Each row was made from one small tree. Brackets hold a mark, then the marks that hang from it, in alphabetical order. Every link used is in the known rows. Write each row's tree.
Known rows:
[galo [feket davifi [gonu tezi] lanur]]: [  7.5   1.1  24.9  10.0 -33.9  11.5  -5.0 -36.2  -0.1 -38.1 -11.5   0.7
  18.0 -27.3   7.2  35.4  27.2  13.8   1.7 -20.0  14.5]
[galo [feket [davifi voma] gonu [lanur mozab]]]: [  9.1 -15.5  38.3 -12.0 -17.1   5.8 -14.4 -35.1  16.5 -28.3 -22.2  -0.5
  40.9 -24.3  10.7  35.1  41.5  -3.8   9.3 -22.9  15.3]
[lanur [feket [gonu tezi]] [mozab sabe]]: [ 35.6 -21.2  16.5  37.1 -11.1   7.6 -49.5 -65.2  -9.7 -46.9 -16.3  33.8
  20.0   3.6   4.2  21.2  -2.9   9.5   5.3  -2.5  37.9]
[feket davifi galo [gonu tezi] [lanur mozab]]: [  5.8  12.5  21.2 -20.7 -37.6   2.9 -17.7 -52.0   8.9 -39.3  -8.2  -2.8
  18.3 -27.6  24.0  33.6  10.1  22.1  29.4 -30.6   1.8]
[galo [feket davifi]]: [ 20.0 -21.1  24.7  23.5 -20.7  27.2  11.3 -17.8 -12.8 -15.2 -14.3  13.9
  19.7 -11.4 -14.2  34.7  39.4  17.2 -18.2 -15.7  13.2]
[galo [feket gonu [lanur mozab]]]: [ 12.1 -12.6  33.2  24.3  -9.3  12.1 -31.0 -49.8   6.7 -26.6 -21.5  12.6
  37.2 -11.2   2.9  15.9  33.1  10.3  -6.7 -14.2  17.7]
[lanur [feket davifi] [mozab sabe]]: [ 33.0 -28.5  18.1  21.2   3.1  16.5 -16.7 -54.0 -18.5 -31.9 -24.6  35.1
  26.9   3.0   2.2  36.0   7.9   5.8   1.4  -5.9  34.9]
[mekef movu voma]: [ 28.2 -39.1  49.0  11.8 -17.7  27.0  19.6 -26.3 -16.6  -9.4 -28.2  19.7
   0.0  36.5   2.0  11.9  21.8  29.2 -42.9  -8.5   8.5]
[feket davifi gonu [lanur mozab]]: [ 11.2 -10.0  31.3  -4.1 -21.7   8.8 -11.4 -53.0   4.8 -24.3 -12.6   6.8
  34.4  -6.2  27.6  26.8  24.4  18.0  15.5 -20.5   4.0]
[feket [davifi voma] gonu]: [ 21.9 -26.5  33.4 -13.0 -45.0  17.7   6.8 -13.2   4.3 -15.0  -8.9   1.5
  22.9   5.2  11.5  41.4  34.4  15.3   8.2 -19.0  -1.8]
[lanur [feket galo gonu] [mozab sabe]]: [ 27.9 -19.4  15.9  14.1  -3.3  21.3 -40.2 -62.0  -0.7 -32.9 -21.6  27.3
  28.9  -1.3   6.5  24.9  -4.8  10.4  10.7 -15.2  23.2]
[mekef [voma davifi]]: [ 23.6 -40.5  32.4  12.7 -21.4  27.7   9.0 -12.1 -37.9  -0.7  -9.8  23.5
   7.8  33.7   3.7  15.4  40.1  14.9 -37.0  -0.2   7.8]
[lanur feket mozab]: [ 38.7 -23.8  24.0  33.0  -4.6   9.8 -38.6 -37.9  -5.9 -16.5 -23.0  36.1
  27.7  18.8   2.6  29.2  11.5  16.3 -12.9  -0.4  32.1]
[mekef golu]: [ 36.2 -27.7  37.9  30.5 -33.0  18.8  -2.2 -23.7 -13.1 -10.2 -19.6  27.6
  -0.3   9.4   1.2  18.7  24.2  42.9 -24.7  -7.1   4.9]
[feket galo lanur]: [ 14.4   0.3  26.6   1.9 -25.2  20.0   1.1 -39.7  -5.1   0.4 -19.2  20.5
  13.6   5.1  10.0  37.5  10.8  32.6  -9.4 -18.7  -3.8]
[nako golu]: [ 45.1 -17.3  32.5  30.9 -35.2  20.8  -3.5 -22.3 -18.1  -5.5 -21.3  39.4
   2.6  21.3   3.7  27.5  25.5  30.9 -19.8   5.2  -0.4]
[golu nako]: [ 33.6 -27.9  36.1  27.9 -19.4  24.3  -0.9 -16.8 -19.7 -10.9 -11.9  22.4
   6.8  10.0 -11.2  26.9  23.8  49.6 -22.4 -14.9  -1.9]
[lanur [feket davifi gonu] mozab]: [ 28.9 -20.5  18.0   8.9 -15.0  11.3 -31.4 -37.4   6.0 -29.7 -13.5  15.5
  33.3   1.0  18.7  34.0  14.1  11.0  11.6 -12.7  24.3]
[feket [davifi voma] galo]: [ 19.9 -15.8  29.5 -26.4 -40.5  21.0  19.7  -7.9   0.7  -2.6 -16.1   5.8
  15.0  -3.6  -0.5  51.9  26.9  21.7   5.5 -26.5  -6.9]
[mekef [golu nako] movu [voma davifi]]: [ 30.1 -46.3  58.5  -9.8 -16.2  23.9   7.4  -7.4 -25.8 -16.4 -26.1  11.8
 -15.3  11.6  -0.9   4.7  37.8  40.3 -45.4 -13.5   4.3]
[feket galo [gonu tezi] [lanur [mozab sabe]]]: [ 11.6   2.8  25.1   3.7 -23.2   7.2 -30.8 -77.1  -2.6 -41.3 -15.3  16.3
  16.6 -15.0  12.5  20.2  -2.5  23.6  18.5 -21.6  10.0]
[lanur [feket davifi [gonu tezi]]]: [ 28.9  -7.5  12.4  12.1 -38.8  11.5 -20.0 -26.0  -2.1 -36.5  -6.7  13.4
  12.0   0.9  15.2  45.4   5.4  18.2   6.6 -12.3  21.6]
[feket davifi]: [ 25.9 -21.2  24.7  15.5 -30.8  24.3  18.4 -20.2 -18.3  -8.4 -11.0  18.8
  13.8   9.6   0.2  38.3  27.1  30.1  -9.5 -13.4   2.2]
[gonu tezi]: [ 30.8 -13.2  23.4  39.4 -41.1  12.1  -8.5 -27.2 -21.8 -17.4  -8.9  26.8
  -1.7  12.8  -9.7  28.6  15.5  37.4 -18.9  -5.1  12.1]
[lanur [feket davifi] mozab]: [ 32.8 -20.2  18.7  16.6  -9.8  10.0 -22.7 -34.9  -6.0 -22.5 -19.8  26.4
  27.4   6.6   8.3  39.9  17.1  12.9  -0.5  -8.0  28.7]

Which tree is each row?
[ 11.8  -9.4  28.4  34.3  -8.4   8.6 -33.5 -68.7  -5.7 -46.9 -20.6  20.3
  24.0 -21.0  -3.7  15.3  21.9   7.7  -2.4 -12.0  26.9]	[galo [feket [gonu tezi] [lanur [mozab sabe]]]]
[ 22.6 -20.4  33.6  29.3   1.6  11.8 -11.9 -72.7 -19.4 -17.6 -26.7  37.9
  24.7   8.9   7.3  20.8  13.7  20.0 -10.7  -3.5  17.8]	[feket [lanur [mozab sabe]]]
[ 34.3 -22.7  26.3  -3.3 -25.7  14.9  -2.4  -9.4  -1.1 -10.5 -21.1  21.6
  19.4  12.5   8.6  56.8  19.9   8.2  -4.7  -7.3  21.6]	[lanur [feket [davifi voma]]]
[ 29.0 -22.1  21.9 -15.1  -4.5  13.5 -15.8 -42.6   0.0 -27.2 -29.0  24.9
  25.1  -8.7   3.7  48.2   7.9  -2.0  14.3 -19.1  26.5]	[lanur [feket [davifi voma] galo] [mozab sabe]]
[ 16.5 -15.5  28.5   4.4 -43.4  12.8  -4.9 -12.2   4.9 -33.9  -9.2  -2.4
  17.3 -20.3  -8.2  38.4  38.2   6.4   2.2 -21.5  15.3]	[galo [feket [davifi voma] [gonu tezi]]]
[  5.2  -0.8  31.7 -47.0 -42.0  14.9   7.9 -27.2  17.3 -12.8 -15.4  -6.3
  24.3 -13.7  26.5  50.0  19.4  15.3  22.0 -31.8 -12.0]	[feket [davifi voma] galo gonu lanur]
[ 10.9 -11.4  31.4  24.0 -19.2  21.9 -14.5 -38.6   2.5 -19.4 -19.1  12.2
  29.0  -6.5   5.2  23.9  31.1  16.3 -14.0 -13.6  10.7]	[galo [feket gonu lanur]]
[ 30.0 -11.0  16.2  14.5 -25.5   1.6 -39.5 -39.7   2.4 -43.4  -9.4  13.8
  22.1  -5.4  15.0  35.1  10.4  11.9  15.5 -12.7  30.5]	[lanur [feket davifi [gonu tezi]] mozab]
[ 11.7  -7.8  28.8  -4.6 -33.3  16.9   6.3 -40.8  -0.3 -18.6  -9.7   5.5
  25.5  -1.0  28.0  36.8  20.1  24.5   7.9 -18.6  -3.2]	[feket davifi gonu lanur]
[ 27.5 -44.3  43.0   9.7 -27.0  23.4   5.0 -12.3 -32.0  -9.3 -15.9  22.6
  -3.2  19.3  12.1   7.0  41.3  23.0 -36.3  -1.5   7.1]	[mekef golu [voma davifi]]
[ 39.0 -31.5  21.3  39.5   6.3  15.3 -31.7 -59.2 -19.5 -25.2 -27.1  45.3
  24.4  13.8  -2.5  27.5   4.7  11.9 -11.2   2.2  36.2]	[lanur feket [mozab sabe]]
[ 26.8  -6.1  11.6  -4.1 -25.1  23.7  -1.3 -20.4  -4.5 -12.7 -16.7  17.8
  13.9  -0.1   8.0  53.7   4.9  20.9   0.1 -18.5  13.1]	[lanur [feket davifi galo]]
[ 32.2 -41.0  59.2   4.3 -23.8  21.4  13.6 -25.8  -9.7 -19.4 -36.2  19.2
 -13.3  22.5   8.8   3.5  24.1  36.2 -43.4 -11.0   8.0]	[mekef golu movu voma]
[ 10.6  -2.0  33.0 -39.6 -34.1  11.9  20.1 -24.2   6.1  -4.6 -22.1   5.6
  16.4  -9.2  16.1  56.4  20.5  17.2   9.3 -27.1  -6.3]	[feket [davifi voma] galo lanur]
[ 34.0 -13.3  19.2  32.0 -23.3   2.6 -55.6 -43.6   1.9 -38.0 -12.1  24.6
  22.2   6.4   8.4  24.5   5.6  17.3   2.6  -4.4  32.6]	[lanur [feket [gonu tezi]] mozab]
[ 17.9 -10.0  28.6  25.9 -18.7   2.4 -31.3 -78.3 -10.9 -43.8 -15.5  24.2
  20.1  -4.0  14.0  16.3   5.6  19.7   7.9  -7.8  18.7]	[feket [gonu tezi] [lanur [mozab sabe]]]
[ 11.1   2.1  27.8  -7.6 -31.3  21.8  -9.3 -43.9   6.1 -10.2 -13.1   8.7
  21.4   0.1  20.4  31.4   8.0  32.2   3.7 -23.1  -9.3]	[feket galo gonu lanur]
[ 11.7 -15.7  38.3 -23.5 -26.7  -0.5 -11.2 -41.0  15.0 -22.8 -17.3   2.2
  38.0  -5.8  26.6  36.6  30.9   6.7  19.3 -20.6   5.7]	[feket [davifi voma] gonu [lanur mozab]]
[ 37.8 -30.1  54.5  11.7 -21.3  19.2   0.4 -18.7  -5.9 -17.7 -29.0  16.4
 -11.7   0.2  -9.7  17.3  19.6  58.6 -32.8 -16.0   1.2]	[mekef [golu nako] movu]
[ 12.9 -23.1  39.0 -19.7 -16.4   6.1  -6.1 -59.7   4.4 -32.0 -21.6  10.5
  35.4  -8.0  24.1  34.5  25.6   1.1  21.8 -18.3  10.5]	[feket [davifi voma] gonu [lanur [mozab sabe]]]
[ 15.1 -20.2  24.4  15.8 -29.3  28.1   2.0 -22.3  -1.9 -24.1  -9.4   2.8
  25.7 -14.6  -7.0  29.5  38.4  16.2  -5.2 -20.4   8.4]	[galo [feket davifi gonu]]
[ 27.7   0.9  10.8  12.9 -38.4  16.8 -33.6 -29.0   4.0 -27.8  -9.8  15.9
   8.4   0.8   7.1  39.8  -3.8  24.2   3.8 -16.4  15.6]	[lanur [feket galo [gonu tezi]]]
[  7.0 -17.3  28.9  10.3  -3.1  16.1 -10.2 -63.9  -2.0 -41.0 -21.8  10.9
  35.9 -25.9   6.1  24.4  29.7   1.1   6.2 -19.1  18.4]	[galo [feket davifi gonu [lanur [mozab sabe]]]]
[ 23.8   4.0   8.8  -6.0 -43.1  16.5 -19.3 -25.0   3.5 -34.2  -7.1   6.7
   8.7 -11.5  14.1  49.6  -0.5  20.0  16.4 -23.2  13.0]	[lanur [feket davifi galo [gonu tezi]]]
[ 16.8 -12.8  33.3  15.3 -16.7   7.3 -28.7 -57.0   2.6 -19.5 -16.6  16.6
  32.1   7.8  23.1  16.6  20.8  23.7   2.0 -10.3   8.0]	[feket gonu [lanur mozab]]
[  6.3  -9.3  29.8   5.1 -12.1  12.9 -15.8 -45.6   6.9 -32.6 -17.6   2.8
  38.0 -24.5  10.8  25.7  37.9   6.3   5.2 -21.2  15.3]	[galo [feket davifi gonu [lanur mozab]]]
[ 15.0 -14.5  27.4 -35.1 -49.0  23.7   9.0 -13.1  12.3 -11.6  -9.6  -4.9
  20.9  -8.4   9.5  46.0  25.3  19.5  17.7 -32.2 -11.6]	[feket [davifi voma] galo gonu]
